Each row comes from the steps of one walk. Every step used is in the known rows, and no mark comes twice. Write the walk behind each row, first mark first.
Known rows
visovi mogi lezi: [ 22.0,  11.7,  18.0,   0.1,  33.2,  -6.2, -11.7, -18.1,  18.0,  14.6,
   6.2, -28.2,   0.4,  14.2, -18.8,  17.3, -24.6,  -7.0,  20.9, -11.5]
surem vube: [ -1.0, -13.9,   2.9,   4.8,   1.8, -14.6,  -5.7, -23.7,  -4.2,  30.4,
 -11.9,   0.2,   2.3,  31.7,  30.4,  -9.9, -23.9,  -9.6,  27.4,  -2.9]
regom mogi lezi vube bonu lezal visovi: [ 18.5,  11.0, -30.7, -18.0,   2.5, -30.5, -18.2,  13.6,  -4.9, -19.1,
   8.2,  20.4, -31.7, -75.7,  -7.7,  20.1,   6.4,  -0.6, -22.3,   3.5]
vusir lezi vube: [-11.4,   1.4,  19.3,   8.8,  -2.8,  10.3,   3.2,   3.0,  13.8,  14.8,
   1.9, -34.7,  14.3,  19.9, -14.6,   3.5, -12.7,  -5.1,   9.8,   2.7]
regom mogi visovi lezal: [ -8.8, -41.4,  26.0,   0.6,   3.6,  -8.8,   0.3, -42.8, -39.8,  48.8,
   5.5,  41.9,  18.6,  44.6,   7.1,  25.6,  22.3,  16.6,  38.6,   2.5]
visovi lezal bonu vube lezi vusir: [-37.8, -38.2,   5.4,  38.0, -30.0,  23.1,  12.5,  14.9, -12.7, -52.7,
  -4.2,   6.2,  16.7,   9.7, -13.4,  27.0,  15.5,  -5.5, -37.5,  -7.8]
vube bonu lezal visovi mogi: [ 20.1,  24.6, -10.7, -21.8,   2.6,   3.2,  -1.7,  -2.6,   9.4, -23.0,
  13.6,   6.7,  -4.5, -22.9,  -4.7, -17.4,  17.6,  28.3,  -7.3,  -0.2]
vusir lezi: [ 11.2,   3.7,  32.3, -18.6,   5.1,  13.2,  -1.9,  -9.4,  21.1,  43.6,
   2.9, -28.7,  27.7,  33.4,  -3.3, -22.7, -14.1,  -3.3,  10.7,   4.8]
surem vube bonu: [  7.7,  15.1, -13.7,   0.7,  16.9, -28.7,   3.4,  -1.2,  -5.7,   8.8,
 -18.2,  22.5,   0.7,  12.9,  34.3,  -0.9, -26.0,  -6.2,   6.9,  -8.6]
bonu lezal: [  0.7,  12.0,  21.6, -14.9,  -8.3,   9.6,  -4.4, -37.0,   2.8,  40.5,
 -14.4, -13.8,  21.2,  11.2,   7.7, -68.6,   6.1,  -9.0,  -5.7,  19.6]
vube surem: [  0.9,  -3.4,  15.3,  -6.5,  15.9,   2.7,  11.0,   0.9,   0.7,  35.3,
  -5.8,  -3.4,  -2.6,  39.6,  26.8, -33.1,  -9.4,  -7.5,  31.1,  11.0]
regom mogi lezi vube: [ -4.8,  -5.3,   6.5,   8.4,  13.7, -37.3, -18.4, -11.0, -17.5,  18.6,
  -0.3, -15.0,  -7.1,  -9.5,  -8.0,  35.6, -28.9, -17.9,  23.3,  -0.9]
regom mogi visovi lezal bonu vube lezi: [  2.2, -42.1,  14.5,  -1.6, -32.3,  -3.5,   8.0,   4.2, -23.7,  -5.1,
   3.7,  52.8, -10.4,  19.9,  -4.1,  43.0,  48.6,  -5.6,  -0.2, -11.4]
mogi visovi lezal bonu: [  6.4, -39.6,   9.0,   6.2,   6.3,  16.9,  17.3,  -5.8,   0.4,  47.5,
  -5.3,  28.2,  41.1,  51.0,   5.2,   4.3,  27.0,   2.2,  10.8,  -0.9]
lezal visovi: [  7.9, -27.8,  18.2, -25.8,  -5.2,  13.0, -20.0,  -4.5,   1.3,  53.2,
  23.2, -14.0,  11.7,  33.0,  15.0, -43.3, -15.2,  12.7,  23.2,  14.4]
vube bonu: [  9.0,  25.1,  15.7, -13.5,  20.6, -14.8,   1.9,   0.2,  -9.1,  33.4,
  -6.8,   3.6,  24.8,  29.2,  16.0, -34.7, -27.3,  -1.1,   0.8,   5.0]
vusir lezi vube bonu lezal visovi mogi: [ 13.6,  27.6, -21.2,  -4.3,  -5.8,  14.8,   8.0,  22.0,  29.6, -63.0,
  18.0, -11.1, -17.3, -49.9, -32.1,  29.8,  28.0,  28.9, -17.8,  -9.1]
lezal bonu: [  5.4,  -0.4,  12.9,  -7.3,   6.4, -10.1,   2.2,   2.4,   9.8,  47.9,
 -12.7, -24.3,  49.6,  36.7,  15.6, -29.7, -19.7, -10.9,  10.5,   4.9]
surem vube bonu lezal: [  7.6,  27.6, -22.9,  -5.2,   1.1, -19.9,   7.2, -17.1,   1.8,  -6.3,
 -29.4,  26.5,  -7.4, -22.5,  28.9, -25.8,   3.9, -11.6, -20.1,   0.2]
bonu vube: [-20.7,   2.8,  18.6, -21.3, -36.5,   8.3,   3.4, -25.1, -19.0,  22.7,
  -8.8,  -5.0,  -1.3,  26.5,  13.4, -29.3, -11.9, -11.4,  18.9,   8.4]
surem vube lezi vusir: [-18.6, -39.5,  20.1,  40.0,   3.2,  -2.4, -29.2,  16.4, -11.1,  -9.3,
   0.6,  -8.9,  -4.3,  25.1,  14.9,   8.7, -17.1,  -3.8,   2.4, -12.2]

Which walk is each row?
[  8.3,   8.7, -22.5,  -0.1,  15.9,  10.8, -21.9,  17.7,   8.4, -47.5,
  12.5,  -5.3,  -9.2, -60.9, -20.4,  31.8,   7.8,  21.6, -26.1, -10.9] | vube bonu lezal visovi mogi lezi vusir
[-10.5,  34.8,  -8.3,   6.5,  -1.6,  -6.3,   9.6,  -3.2,  -7.3, -10.6,
 -17.6,   3.7,   6.0, -20.9,  -1.1, -33.6,   4.1,  -5.9, -26.8,  12.6] | lezi vube bonu lezal
[-28.6, -21.1,  17.8,  15.9, -35.2,  15.0,  -9.6,  36.4, -12.1, -22.4,
  -8.2, -19.5,  14.9,  11.4,  -0.3,   2.0,  -1.9, -12.7, -18.9,  -6.6] | lezal bonu vube lezi vusir
[ 43.6,  28.1, -19.6, -28.2,  21.5,   0.5, -11.6,   4.8,  31.0, -22.6,
  15.5,   6.4, -24.4, -52.3, -18.2,   0.2,   9.5,  10.8, -26.3,  -7.3] | vube bonu lezal visovi mogi lezi
[ -4.6, -17.9,   1.6,  13.9,  14.2,  -0.4,  23.7, -18.2,  10.8,  20.8,
  -9.2,   4.6,  51.0,  36.6,   2.4,  -7.2,  -1.3,  -3.8,  -9.9,   4.5] | visovi lezal bonu
[-19.9,  -6.7,   1.1,  21.6,   7.0,   1.8,  15.9,  13.7,  -7.1,   7.5,
  -3.7, -12.2, -13.5,  27.7,  15.7,  -6.8,  -6.6,  -8.1,  31.8,   9.2] | lezi vube surem
[-20.3, -23.9,  18.0,   6.5,  16.3, -27.8, -32.8, -13.0, -30.6,  21.5,
  -2.9, -18.9,  22.4,  -4.7,   1.7,  36.7, -32.6,  -4.3,  20.8,  -3.5] | regom mogi lezi vusir
[-22.8, -12.8, -10.1,   3.9, -28.5,   9.5,  35.7, -21.8,  -3.0,  -8.7,
 -15.7,  15.8,  23.0,  17.4,   2.9,   9.2,  12.8,  -9.8, -12.9,   1.0] | visovi lezal bonu vube
[  0.5,   9.9, -19.6,  -8.0, -13.3,   6.4,  -2.0,  15.3,   0.2, -13.0,
   8.9,   9.7, -10.6, -32.2,   0.5, -34.1,  13.1,   9.6, -22.4,  14.5] | lezi vube bonu lezal visovi
[-11.7,   5.0,   2.4, -18.8, -34.4,   1.0,  14.8,  -1.7,  -4.5,  16.9,
 -19.2, -10.3,  21.3,  17.8,  15.2, -14.8,  -6.6, -17.6,   7.4,   2.5] | lezal bonu vube
[ -2.5, -40.6,  26.9,   4.5,   7.0,  25.9,   7.3, -30.8, -17.2,  54.6,
   6.3,  32.5,  19.8,  61.3,   0.8,  -8.3,  23.4,   9.3,  21.3,   5.6] | mogi visovi lezal
[ 17.0,  15.0, -38.2,  -8.6,  -2.2, -11.8,  -0.2,  -4.1,  11.3, -47.0,
   2.7,  21.9, -30.8, -39.1,  13.6,  17.3,  18.3,  24.2,  -2.1, -13.1] | surem vube bonu lezal visovi mogi
[ 20.9,  11.9, -25.8,   4.7,  25.1, -10.0,  -8.9,  33.7,  13.3, -37.7,
  26.5,  -4.9, -30.3, -26.3, -25.2,  53.8, -15.4,  13.4,   3.4, -17.7] | lezal visovi mogi lezi vube bonu
[-17.2,   2.6,   2.4, -17.2, -26.9,  13.4,  21.4,  -4.6, -13.4,   4.1,
 -14.5,   9.0, -31.4,  20.2,  27.5, -16.8,   3.7, -15.0,  27.9,   9.2] | bonu vube surem
[-36.4, -23.8,  37.2,  14.2, -36.2,  22.3, -20.5,  10.9, -27.6, -16.7,
   1.4, -12.8,  -6.8,  20.8,  -3.1, -10.0,  -6.9,  -5.9,  -7.4,  -0.5] | bonu vube lezi vusir
[ 22.0,  13.6, -28.9, -13.7,   4.8,   4.1, -11.1,  24.5,  19.6, -12.2,
   9.8,  10.4, -31.6, -60.6, -14.5, -14.7,   4.5,  -6.2, -40.6,   7.5] | mogi lezi vube bonu lezal visovi
[ -0.2,  22.1, -24.1,   5.7,  -8.6,   2.7,   2.7,   9.6,   2.3, -50.3,
  13.7,   0.0, -16.1, -36.4, -15.6,  10.0,  19.8,  27.4,  -6.2,  -2.1] | lezi vube bonu lezal visovi mogi
[ 15.9,  -1.7, -32.4,   7.7,   6.4,  19.0,   4.4,  19.5,  32.4, -48.3,
  17.7, -10.9, -64.5, -53.8, -18.8,  31.5,  30.2,   4.3,   5.1,  -2.8] | bonu lezal visovi mogi lezi vube surem
[ 14.0,  -1.6, -16.0,   4.4,  -2.5,  13.6, -14.6,  -2.1,  25.3, -28.9,
  20.7, -23.7, -35.5, -46.8, -32.8,  18.5,  16.9,   6.0,  -2.7,  -3.7] | bonu lezal visovi mogi lezi vube
[ 11.8,  49.2, -22.3,  15.4,  23.6, -12.0,   5.3,   1.6,  15.4, -49.2,
  -8.1,  -8.1, -22.1, -51.9, -32.8,  27.8,   5.0,  -7.6, -27.3, -10.9] | visovi mogi lezi vube bonu lezal
[ -0.8,  25.2,   0.7,   5.7,  11.1,  -2.5,  13.1,  24.4,  10.6,  -7.3,
  -2.2, -10.5,  12.0,   1.6, -11.7,  11.9, -15.6,  -0.5,  -9.9,  -3.7] | vusir lezi vube bonu
[-12.2,  22.2,   1.3,  14.2,  11.2, -16.7,   6.7,  11.8, -16.7,   4.5,
  -6.0,  -1.6,  11.4,  14.8,   4.4,  -8.0, -24.3,  -2.5,   1.1,   3.0] | lezi vube bonu
